What can hang from each mark:
sedu: nekar
saziso: suta
deki: dasaza suta
nekar: sedu suta
dasaza: fiza nekar
suta: deki fiza gasol kulaviz saziso
gasol: sedu suta

Every row comes from one small tree of marks. The marks that hang from a mark follow it in brackets, in alphabetical order. Every link used is in the known rows. Which tree was each row made from?
In the rows, zero is written as 128.
Known rows:
dasaza[fiza nekar]: [ 87 165 146 174 131 120 110 156 179 122 173 121 131 178 154  99 101 158
 109  84 155 130 126 159 165]
sedu[nekar[suta[deki gasol saziso]]]: [ 99 149 141 144 104 117  93 187 126 109 139 125 159 115 138 178 100 147
 146 134 123 173 142  88 152]
deki[dasaza[fiza nekar[suta]]]: [ 91 175 151 187  76 170 112 153 181 130 188 117 114 180 150 132 116 174
 126  66 147 153 110 171 158]
saziso[suta[fiza]]: [115 151 116 134 144 142 118 168 148  93 154 135 149 129 134 108  84 157
 101 131 122 124 180 131 181]
suta[deki[dasaza[nekar[sedu]]] fiza]: [ 62 172 138 164  99 168 106 161 124 119 159 108 151 122 169  90 103 140
 135 113 122  89 123 154 211]
deki[dasaza[nekar[sedu suta]]]: [ 70 156 153 185  72 190 108 136 170 126 180 102 127 148 137 149 119 155
 135  84 105 152 115 149 183]
deki[suta[saziso]]: [103 158 132 128 162  95 115 170 183 142 142 123 153 111 132 144  97 132
  78  87 124 134 175 149 143]
nekar[suta]: [109 148 145 153 119 143 108 170 169 118 154 117 139 142 122 169 100 199
 146  93 109 177 137 127 150]
deki[dasaza[nekar] suta[kulaviz saziso]]: [ 88 171 144 148 105 134 124 159 196 162 158 116 151 130 149 144 108  87
  40  76 139 123 130 178 148]
saziso[suta[gasol]]: [110 139 118 142 134 140 107 164 171 106 149 130 148 158 145 148  64 192
 101 133 130 145 165 123 166]
dasaza[fiza nekar[sedu suta]]: [ 80 159 159 198 111 137 112 135 163 118 186 109 127 161 129 129 120 152
 135  74 146 152 118 141 168]
gasol[sedu[nekar[suta]]]: [101 139 146 176  95 125 100 122 156  89 170 124 142 133 120 177 122 143
 139 105  70 198 134 100 162]
sedu[nekar[suta[gasol kulaviz]]]: [106 130 150 165  96 134 111 141 164 121 155 133 149 158 122 186  98 208
 128 129 118 184 132  89 148]
sedu[nekar[suta[fiza]]]: [101 140 141 155 115 146 113 150 135  94 173 137 148 121 116 135 117 187
 150 117  89 161 168 103 172]
suta[deki fiza gasol kulaviz saziso]: [110 166 132 135 133 118 113 197 142 134 117 122 173 118 167 112  82 150
 121 155 152 113 152 115 167]
sedu[nekar[suta[deki]]]: [ 99 147 144 145 103 110  97 173 123 102 153 128 148 117 123 187 103 174
 145 118 118 173 116  97 166]
deki[dasaza suta[fiza]]: [ 99 169 123 139 132 153 123 157 173 140 162 127 136 136 148 102 103 209
 101  87 115 102 176 167 170]
gasol[sedu]: [101 153 138 168 124 116 102 135 178 107 152 117 145 146 146 134 100 148
 124 111  86 159 137 128 174]
suta[deki[dasaza] fiza gasol kulaviz]: [100 171 132 152 101 156 114 180 152 140 133 120 154 153 179 112  83 221
 131 150 152 100 130 133 180]
suta[deki saziso]: [100 168 137 136 139  99  97 191 146 125 128 115 162 111 152 142  88 114
 123 122 142 129 134 124 164]
dasaza[fiza nekar[suta[gasol]]]: [ 99 154 150 180 109 148 100 168 179 129 174 119 125 183 149 132 103 213
 137  82 146 168 130 146 144]
gasol[sedu[nekar] suta[deki]]: [ 87 143 135 166 117  94  94 143 127 104 141 123 151 113 159 184 111 151
 156 133 105 150 108 103 191]
saziso[suta[gasol kulaviz]]: [113 140 125 148 127 131 118 155 183 122 142 132 152 163 143 161  67 178
  78 149 152 142 143 115 164]
dasaza[nekar]: [ 86 148 144 152 126 135 104 161 170 120 162 119 149 151 144 125  92 160
 113  88 113 144 133 150 169]
gasol[sedu[nekar] suta[deki kulaviz]]: [ 89 147 141 173 111  87 108 136 132 117 132 125 160 120 155 197 117 136
 133 144 123 150  87  93 188]

Which tree is each row?
[ 93 134 144 179 101 113 103 109 172 109 153 128 158 165 148 153  96 159
 109 145  98 165 128  89 168]
suta[gasol[sedu[nekar]] kulaviz]
[ 85 171 129 172  85 143  85 158 161 123 139 108 147 153 189 143  83 193
 142 130 108 138 114 131 178]
suta[deki[dasaza] gasol[sedu]]
[108 151 117 130 135 115  93 190 142 111 130 128 159 136 159 161  56 188
 108 145 149 135 136 115 165]
saziso[suta[deki gasol]]
[108 150 126 130 163 132 117 170 167 136 148 128 149 141 148 107  88 252
 112 103 118 119 196 145 156]
deki[suta[fiza gasol]]
[105 149 143 154 111 167 114 181 152 110 167 115 146 123 134 124 115 174
 143  85  94 159 154 147 166]
dasaza[nekar[suta[fiza]]]
[106 152 138 150 120 132  94 199 144 127 137 119 144 138 148 179  84 240
 159 113 133 170 123 113 149]
nekar[suta[deki gasol]]
[ 79 178 133 145  99 162 104 187 134 122 156 118 147 129 177  95  97 161
 127 107 121 105 121 167 193]
suta[deki[dasaza[nekar]] fiza]
[106 159 123 124 165 123 115 181 165 141 144 128 160 115 150 101  92 182
 102 109 119 117 212 140 150]
deki[suta[fiza gasol saziso]]
[120 164 120 130 129 118 126 185 131 107 131 129 162 116 142 136  82 135
  83 150 156 116 130 118 179]
saziso[suta[deki fiza kulaviz]]
[114 155 133 164 121 130 111 147 176 123 136 116 165 133 163 104  99 122
 114 151 102 139 172 115 164]
suta[fiza gasol[sedu] kulaviz saziso]
[ 96 161 133 134 139 109  92 195 149 131 122 114 162 126 164 140  77 153
 134 135 138 133 142 114 159]
suta[deki gasol saziso]
[121 151 126 138 135 136 134 157 160 109 150 136 154 139 129 121  88 139
  78 142 140 123 156 121 178]
saziso[suta[fiza kulaviz]]
[112 156 124 135 126 100 117 181 148 113 129 129 160 128 142 178  75 128
  72 144 166 136 105 115 167]
saziso[suta[deki kulaviz]]
[ 97 177 136 152  98 134 108 182 168 150 121 116 161 144 177 147  79 144
 109 143 161 116 115 131 165]
suta[deki[dasaza] gasol kulaviz saziso]
[ 92 143 142 176 118 101 115 117 164 120 141 123 158 117 144 180 128  71
 120 141 108 152 127 101 176]
gasol[sedu[nekar] suta[kulaviz saziso]]
[ 97 149 145 170 127 161 117 146 146 109 163 110 140 123 118 122 118 186
 163 112 102 141 165 120 180]
nekar[sedu suta[fiza]]
[ 76 175 143 154  90 149  96 178 151 125 151 111 145 141 170 138  89 152
 117  93 133 120 100 164 183]
suta[deki[dasaza[nekar]]]
[ 89 156 142 162 120 130  97 182 139 129 127 104 155 112 144 168  98 148
 159 128 134 152 136  99 157]
nekar[sedu suta[deki gasol saziso]]
[ 97 143 154 177 112 138 123 131 172 129 154 107 145 141 108 173 114 169
 124 114 131 163 121 111 166]
nekar[sedu suta[kulaviz]]
[107 142 151 156 102 119 119 147 165 118 156 130 152 121 108 183 117  95
 106 127 122 178 136  96 148]
sedu[nekar[suta[kulaviz saziso]]]
[114 150 140 173 106 138  94 159 181 117 142 108 150 131 144 163 105 143
 144 111  79 191 157 110 141]
nekar[suta[gasol[sedu] saziso]]
[ 89 145 133 148 135  90  93 132 165 113 156 131 159 121 147 148 104 122
  86 110  86 156 181 109 150]
deki[suta[gasol[sedu[nekar]] saziso]]
[ 98 156 148 150 107 132  96 202 139 118 148 114 146 118 141 178 100 162
 140  84 125 174 101 142 152]
dasaza[nekar[suta[deki]]]
[104 144 146 173  95 119  98 132 154  89 164 126 152 114 122 170 125  78
 129 114  66 197 147  93 153]
gasol[sedu[nekar[suta[saziso]]]]
[104 160 146 162 114 133 123 168 127 123 140 108 155 110 128 148 113 166
 142 131 139 137 118 104 175]
nekar[sedu suta[deki fiza kulaviz]]
[102 156 134 147 142 101 112 192 153 154 110 118 159 107 152 187 106 120
 126 138 172 121 107 124 172]
gasol[suta[deki kulaviz saziso]]
[ 96 150 150 169 126 141 108 149 167 122 154 105 148 111 115 155 114 110
 140 109 113 161 150 115 164]
nekar[sedu suta[saziso]]
[ 95 166 127 159 115 136 100 142 197 142 150 114 144 138 167 139  98 147
  91 100  95 142 167 154 153]
deki[dasaza suta[gasol[sedu] saziso]]
[ 96 189 131 157 133 117 120 151 193 150 164 124 127 160 157 110 109 140
  75  80 166 107 150 168 150]
deki[dasaza[fiza] suta[saziso]]
[ 81 163 138 146 108 144 110 155 185 145 169 119 133 144 151 136 102 178
  78  57 118 127 136 186 162]
deki[dasaza[nekar] suta]
[ 60 158 149 180  95 172 108 126 173 125 177 104 138 157 153 110 107 138
 117  94 112 115 122 158 201]
deki[dasaza[nekar[sedu]]]
[ 96 164 145 141 109 125  97 208 142 123 140 112 155  96 144 174 107  95
 127  85 124 170 119 141 143]
dasaza[nekar[suta[deki saziso]]]
[ 87 162 164 199 103 129 121 132 177 135 174 108 131 169 125 142 128 134
 108  88 164 154  98 135 165]
dasaza[fiza nekar[sedu suta[kulaviz]]]
[103 172 130 141 120 149 136 151 180 148 153 128 145 142 145 115 105 196
  73  96 131 104 152 161 165]
deki[dasaza suta[fiza kulaviz]]
